Every row comes from one small tree of marks. The marks that hang from a mark follow it in brackets, in the order of their numbers. Every link used is in the known rows. Which tree was each row made from?
Known rows:
J879(J134 J576): -53, 225, 61, -128, 61, 50, -40, 264, 137, 170, -188, -43, -123, -287, -190, -181, -7
J122(J816(J393(J637))): 478, -178, 305, 45, -123, 194, -41, -108, -17, 149, 97, 125, -243, -22, -34, 56, -293
J879(J134 J576(J295 J816(J393(J637)))): 333, 169, 240, -103, -45, 166, -290, 159, 78, 374, 5, -275, -367, -427, -35, -89, -230
J122(J816(J393)): 196, -15, 226, 124, -44, 62, -39, -72, -7, 44, 73, 139, -155, -72, 94, 3, -166
J295(J576): 15, -23, -71, 4, 143, 1, -106, -50, -25, 90, 122, 290, 67, -228, 6, -29, -68
J879(J134 J576(J816(J122 J393))): 68, 267, 267, 247, 62, 291, -216, 157, 95, 331, 57, -72, -282, -306, 95, -276, -182
J816(J393): 82, 68, 127, 128, -8, 143, -38, -72, 8, 130, 185, 23, -108, 99, 38, -124, -47
J122(J816): 114, -81, 104, 2, -31, -74, -5, -24, -11, -77, -106, 108, -35, -152, 63, 127, -120
J295(J576(J816(J393) J879)): 35, 12, 109, 332, -32, -25, -229, -212, -149, 179, 169, 144, -62, -559, 369, -3, -21
J637(J393): -169, -113, 69, 60, 18, 69, 65, 5, -93, 23, -57, 173, 38, -55, -113, 151, -29
J393(J637): 275, -163, 77, -77, -82, 125, 7, -23, -4, 94, 13, -4, -105, 41, -138, 52, -130
J134(J879(J576(J295 J816(J122 J393)))): 143, 176, 8, 221, 197, 360, -425, -120, 200, 347, 298, -176, -149, -409, 157, -281, -310
J816(J122 J393(J637)): 371, -52, 153, 208, 21, 509, -127, -175, 36, 275, 342, 42, -281, 201, -21, -158, -298
J295(J576(J816(J122 J393) J879(J134))): 19, 185, 135, 375, 71, 233, -283, -116, -68, 327, 170, 122, -183, -660, 418, -126, -144
J576(J295 J816(J122 J393) J879(J134)): 0, 303, 77, 269, 26, 231, -366, -115, -11, 249, 101, -293, -306, -555, 497, -44, -120
J295(J576(J816(J122) J879)): -21, -33, -54, 353, 80, 66, -266, -230, -98, 93, 106, 159, -19, -593, 420, 49, -96
J879(J576(J816)): -1, 14, 105, 82, -32, -122, -112, 120, 16, 42, -131, -90, -53, -274, 4, -15, -2

Which tree is each row?
-57, 115, 11, 243, 69, 89, -234, -39, -59, 183, -25, 114, -53, -758, 383, 3, -91 : J295(J576(J816(J122) J879(J134)))
23, 139, -195, -140, 177, 131, -244, -4, 241, 219, 60, -130, 2, -387, -112, -182, -149 : J134(J879(J576(J295)))
16, 138, 51, 215, -84, -28, -306, -214, -93, 97, 104, -285, -190, -432, 465, 97, -8 : J576(J295 J816(J393) J879)
-27, 246, 49, -148, 59, -100, -249, 231, 91, 135, -205, -279, -155, -560, 59, -15, -57 : J879(J134 J576(J295 J816))
-74, 230, -49, 134, 33, 99, -327, -47, -1, 113, -86, -318, -189, -638, 460, 96, -71 : J576(J295 J816(J122) J879(J134))
-62, 136, 75, 232, -54, 81, -139, 8, -29, 105, -146, -162, -136, -532, 364, 32, -27 : J576(J816(J122) J879(J134))
-78, 91, 46, 87, -53, -156, -155, 46, -107, 136, -155, 84, -5, -809, 302, 72, 39 : J295(J576(J816 J879(J134)))
-49, 307, -64, -230, 151, 67, -216, 209, 162, 200, -129, -186, -186, -402, -98, -113, -51 : J879(J134 J576(J295))
-25, 155, 175, -24, -28, -103, -66, 301, 52, 136, -262, -132, -108, -458, -26, -69, -9 : J879(J134 J576(J816))
-95, 148, -67, -3, 52, 15, -106, 1, -17, 183, -82, 176, -28, -630, 143, -28, 24 : J295(J576(J879(J134)))
82, 203, 76, 258, 182, 271, -424, -93, 86, 256, 250, -181, -277, -245, 215, -158, -226 : J879(J576(J295 J816(J122 J393)))
56, 236, 299, 94, -43, 39, -134, 223, 61, 271, -73, -119, -218, -346, -1, -196, -52 : J879(J134 J576(J816(J393)))
-88, 209, -2, -21, -79, -154, -229, 35, -47, 56, -228, -355, -124, -692, 387, 163, 47 : J576(J295 J816 J879(J134))
298, 7, 245, 135, -134, 114, -190, -53, -106, 355, 45, 94, -203, -673, 208, 15, -155 : J295(J576(J816(J393(J637)) J879(J134)))
161, 93, 127, 342, 97, 338, -233, -63, 167, 342, 243, -26, -115, -288, 65, -342, -258 : J134(J879(J576(J816(J122 J393))))
